What can hang from each mark
K_758: K_486 K_582
K_198: K_451 K_759
K_314: K_451
K_582: K_314
K_759: K_567
K_567: K_451 K_759 K_879
K_451: K_198 K_314 K_567

Every row comes from one small tree of marks. The marks that hang from a mark follow it in brackets, in the order of their numbers. Every link used is in the known rows. Which tree was each row made from?
Known rows
K_758(K_582): [-21.6  -5.7   1.4 -24.2   6.9  -0.7 -34.6  19.2  51.8  -0.7 -10.1  -4.2
 -11.3 -20.3  56.3  14.1 -11.1  10.8 -11.1]
K_758(K_486 K_582(K_314(K_451(K_198)))): [ 17.4  -5.3  15.3 -63.7  37.7  -9.5  -9.4  -9.9  31.3  11.4  30.5 -46.3
  17.3  10.9  46.3  21.1  -6.2 -11.4 -35.0]
K_451(K_198 K_314 K_567(K_759)): [ 23.6   7.3   0.1  22.9  22.9  -7.5  13.2   2.6 -33.6  23.6 -38.6  16.8
   0.8   4.8 -31.6 -19.7 -17.0 -21.3   6.7]
K_582(K_314(K_451)): [  4.6  -9.7  -8.2  -4.9   4.8  -7.7 -44.0 -17.9  42.9  -7.4  47.7 -35.8
  -7.2  -7.0  50.0  20.9 -16.5   1.0  -4.6]
K_758(K_486 K_582): [-12.7  -8.6  14.0 -63.4   0.5  -2.4 -20.1  10.7  48.4   7.4 -14.3 -18.0
   1.8  -6.1  39.5  21.4  -8.6   7.3 -20.2]
K_451(K_198): [-25.6  -3.6 -12.3  -2.9  32.1  -5.6 -20.6  18.9  13.8  23.2  -0.8  -5.8
   8.6 -16.4  23.0  -7.9 -22.3  -6.4  18.3]
K_451(K_314 K_567(K_759 K_879)): [ 37.1  -4.2   1.2  31.7 -12.0  18.5   5.7  -6.8 -19.8   3.7 -22.5  25.8
  -7.2   2.5 -24.0 -10.0   7.3  -6.1  -1.4]
K_198(K_451(K_314) K_759): [ -1.2  10.5  -9.4  -4.3 -48.0 -18.6  -3.7  -8.4  15.0 -18.1 -41.4 -14.6
 -41.8   0.7 -13.3 -21.6  20.6   3.0 -14.1]
K_314(K_451(K_198)): [ -4.5  -0.4 -16.7  -1.1  36.2   1.3 -29.2 -11.7  25.9  27.0  11.3 -26.4
  20.2   2.3  38.4  -2.0 -30.5  -7.0  11.5]
K_451(K_198 K_314 K_567(K_759 K_879)): [ 39.8   0.6  -0.3  31.1  26.7  16.4  25.8   1.3 -48.8  23.1 -22.2  22.5
  13.3   6.8 -34.6 -25.9   5.2 -21.2   2.6]
K_198(K_451): [-21.3   9.4  -7.4  -7.7 -20.5  -7.2 -20.3   1.6  23.9  -9.4 -12.9 -10.9
 -13.6  -5.5  17.6 -14.5   2.5   7.3  18.5]
K_759(K_567): [-37.2  -6.0  -4.7 -31.1 -17.4 -12.7 -12.7  24.5  31.0  -0.5  -2.6  10.8
   0.9 -16.2  17.8  28.4  -9.0   5.2  12.7]
K_567(K_451(K_198 K_314) K_759 K_879): [ 28.4   2.8   4.7  33.7  17.9  27.0  11.9 -16.7 -37.0  11.1   2.4  17.1
   8.1   3.3 -45.1 -28.3  -6.1 -12.2   6.0]
K_567(K_759 K_879): [ 14.1 -13.3  -5.7   9.9  -1.1  38.2 -19.5 -19.2   9.6  -3.1  22.4  30.4
  -6.6 -16.8   7.9  -7.1   2.4   5.2  -7.8]
K_759(K_567(K_451(K_198 K_314))): [-27.4   7.4   5.8  -8.0  -4.0 -22.0  17.4  26.5 -13.3  11.8 -20.3   0.7
  14.0   0.6 -30.4   9.8 -16.0  -8.9  24.5]
K_451(K_567): [-18.8  -2.2  -3.5  15.7  -6.0  -7.3 -11.7  12.0   6.5   2.6 -14.6  12.5
  -5.1  -6.8  17.1   6.3 -11.1  11.6  22.1]
K_759(K_567(K_451(K_198 K_314) K_879)): [-12.1   1.5   6.6   0.4   2.5   1.1  28.7  26.0 -27.7  10.7  -6.2   7.4
  29.0   5.6 -34.2   3.6   3.6  -9.6  20.7]
K_451(K_198 K_567): [-17.0   5.2  -5.9  16.9  33.3 -12.1   7.2  21.4 -21.1  20.1 -14.0  10.4
  14.5  -1.9   5.3  -9.0 -14.1  -4.9  25.0]
K_759(K_567(K_451)): [-44.0   3.2   4.4 -11.1 -24.3 -11.2   2.7  14.9   8.3 -11.3   2.8  16.0
   1.7  -6.2  -6.0  23.8 -11.3  15.5  25.7]
K_582(K_314(K_451(K_198))): [  6.8  -4.7 -10.2  -3.9  34.9 -10.8 -29.4 -12.6  22.2   8.5  48.4 -36.6
   7.2  -1.5  39.9   8.9 -18.7 -12.1  -1.6]
K_451(K_314 K_567(K_879)): [ 14.4  -7.2   1.0  27.4 -14.2   5.3  -4.2  20.1  -9.2   8.6 -30.3   2.2
   3.3  -0.3  -7.5  -0.7   8.5  -4.2  14.4]
K_567(K_451(K_198) K_759 K_879): [ 10.4   2.9   1.7  33.2  29.6  37.5  15.6 -22.9 -39.4   1.6  27.8  32.1
  12.7   1.3 -28.3 -27.1  -4.0   2.5   9.0]

Write each row's tree
[-12.8  -1.5  -8.9 -18.3  -1.5 -26.3  16.1  22.0  -1.1  11.3 -33.4   0.0
  -8.2  -5.5 -20.7   1.2   2.8 -14.6 -13.3] => K_451(K_198(K_759(K_567)) K_314)
[  2.6   7.9  -3.9 -21.1 -55.3  -6.8  32.3   3.8  -7.2 -23.4 -30.5   4.5
 -18.4   9.8 -31.6  -8.3  47.0   0.8 -21.9] => K_198(K_451(K_314) K_759(K_567(K_879)))
[ -1.9 -12.5  20.2 -63.8   3.4 -12.4 -19.4   8.0  43.4  -5.5  20.5 -28.1
  -7.3  -8.5  43.8  31.0   0.3   0.7 -33.0] => K_758(K_486 K_582(K_314))
[-13.9  -2.5   7.2  -0.2 -30.0   3.3  11.8  20.3  -5.9  -6.7  -5.8   9.8
  11.5   0.4 -27.0  16.9   6.6   2.7  17.9] => K_759(K_567(K_451(K_314) K_879))
[ 25.5  -3.6   6.0  33.3 -17.8  30.8  -4.0 -22.0 -14.1  -6.3   1.4  20.9
  -7.6  -0.7 -36.5 -12.7  -1.1   1.9   4.3] => K_567(K_451(K_314) K_759 K_879)
[ 16.8  -0.6   0.4  28.5  25.0   1.2  18.4  25.7 -35.7  27.4 -29.5  -0.3
  23.6   5.0 -16.9 -16.8   5.1 -19.5  15.8] => K_451(K_198 K_314 K_567(K_879))
[  8.4  -3.2 -13.4  -2.6  23.4 -12.6 -15.2 -23.9  14.8  -5.7  47.5 -28.6
  -8.5  -0.2  32.1   4.6  -2.3  -3.9 -23.3] => K_582(K_314(K_451(K_198(K_759))))
[ -9.8  -3.0  -0.3   0.7 -42.6   1.7  24.0   1.8 -10.8 -22.3  -8.1  19.3
 -12.0   1.4 -32.4  11.0  24.3  14.3 -12.6] => K_198(K_759(K_567(K_451(K_314) K_879)))
[  2.5   0.3   2.9  31.4  15.3  12.1   3.5  12.4 -23.2  16.9  -5.0  -7.3
  21.2   0.7 -23.9 -18.3  -3.7  -9.6  22.6] => K_567(K_451(K_198 K_314) K_879)
[ 15.8  -9.0  15.6 -63.4  10.6  -6.7 -23.2 -15.2  51.3  -2.4  29.9 -43.0
   3.3   8.2  54.1  33.6  -5.2   0.2 -37.7] => K_758(K_486 K_582(K_314(K_451)))
[-42.6   8.1   3.1 -11.1   7.3 -12.8  18.7  20.7 -14.5   4.5   2.3  12.5
  18.5  -2.1 -15.7  10.8 -14.8   3.2  27.9] => K_759(K_567(K_451(K_198)))
[  8.3  -2.4   1.5  32.5  -5.6  40.1  -3.3 -29.7 -15.8 -15.7  27.7  34.1
  -3.9  -3.9 -17.5 -14.2  -2.3  16.2   5.0] => K_567(K_451 K_759 K_879)
[  7.2  -3.0   3.4 -26.4  14.3  -5.8 -38.5  -6.3  53.7 -12.0  35.8 -30.0
  -9.5  -7.3  70.2  25.3  -7.9   2.7 -28.0] => K_758(K_582(K_314(K_451)))
[-28.3  -2.2   4.5  -2.6 -21.0  11.6  13.9  13.8  -8.2 -13.9  17.9  22.6
  15.3  -3.0 -10.7  17.7   7.6  14.7  20.4] => K_759(K_567(K_451 K_879))
[ 22.3  -2.3  20.9 -51.4   9.4 -11.4  -1.8 -14.5  26.3  -3.1  21.7 -32.9
   7.1  17.9  41.5  32.6   1.4   1.6 -32.5] => K_758(K_486 K_582(K_314(K_451(K_567))))
[  6.4  18.6  -5.2  13.8 -47.4 -24.6  22.1  -5.6 -15.1 -21.0 -52.4   0.0
 -36.3  13.8 -30.4 -23.7  27.9   7.1  -8.8] => K_198(K_451(K_314 K_567) K_759)
[-30.4  -0.3 -13.2 -21.3   9.4 -15.6  19.3  14.2  -3.6   3.0  -2.6  15.9
  -2.2  -9.1  -0.1   3.1   4.8   0.5 -11.0] => K_451(K_198(K_759(K_567)))
[-10.6   1.6  -5.8  30.2  15.5  20.1  21.5  -8.0 -31.6  -6.6  19.7  16.0
   7.4  -0.5 -17.9 -23.1  14.4  14.6   0.5] => K_567(K_451(K_198(K_759)) K_879)
[  1.9  16.5   1.5  10.8 -33.2 -21.1   3.2  11.1  -6.4  -3.5 -52.0 -11.0
 -14.7  11.1 -14.9 -16.7   7.1  -3.4  22.1] => K_198(K_451(K_314 K_567))
[  7.7   2.1   4.8  23.5 -21.5   5.3 -16.8 -23.2   2.6  -4.0 -15.5  11.7
 -25.4  -5.2 -31.2  -7.3 -24.6   1.9   7.6] => K_567(K_451(K_314) K_759)
[  4.6  12.8  -6.4  18.5 -32.2   7.2  34.4 -13.9 -29.9 -32.2 -14.3  21.9
 -19.1  14.9 -14.3 -27.1  47.7  22.1  -9.6] => K_198(K_451(K_567(K_879)) K_759)
[ 42.5  -6.0  -1.9  19.5   8.9  17.5  -7.2 -38.0  -7.0 -16.2  54.6   2.9
   0.5   9.5  17.9   7.6   6.2   0.7 -14.8] => K_582(K_314(K_451(K_567(K_759 K_879))))
[  4.3   0.7  -2.0  32.4   5.1  11.8  17.8  -1.3 -31.2   1.0  -7.7   0.2
   3.1   4.9 -35.3 -24.4  12.5   0.2  -1.4] => K_567(K_451(K_198(K_759) K_314) K_879)
[ 15.6   2.6  -9.2  11.6  25.2 -14.9   8.2 -22.5 -13.0  -7.4  36.9 -15.2
  -3.6  12.1  17.7   3.1   3.3  -1.8 -18.2] => K_582(K_314(K_451(K_198(K_759) K_567)))
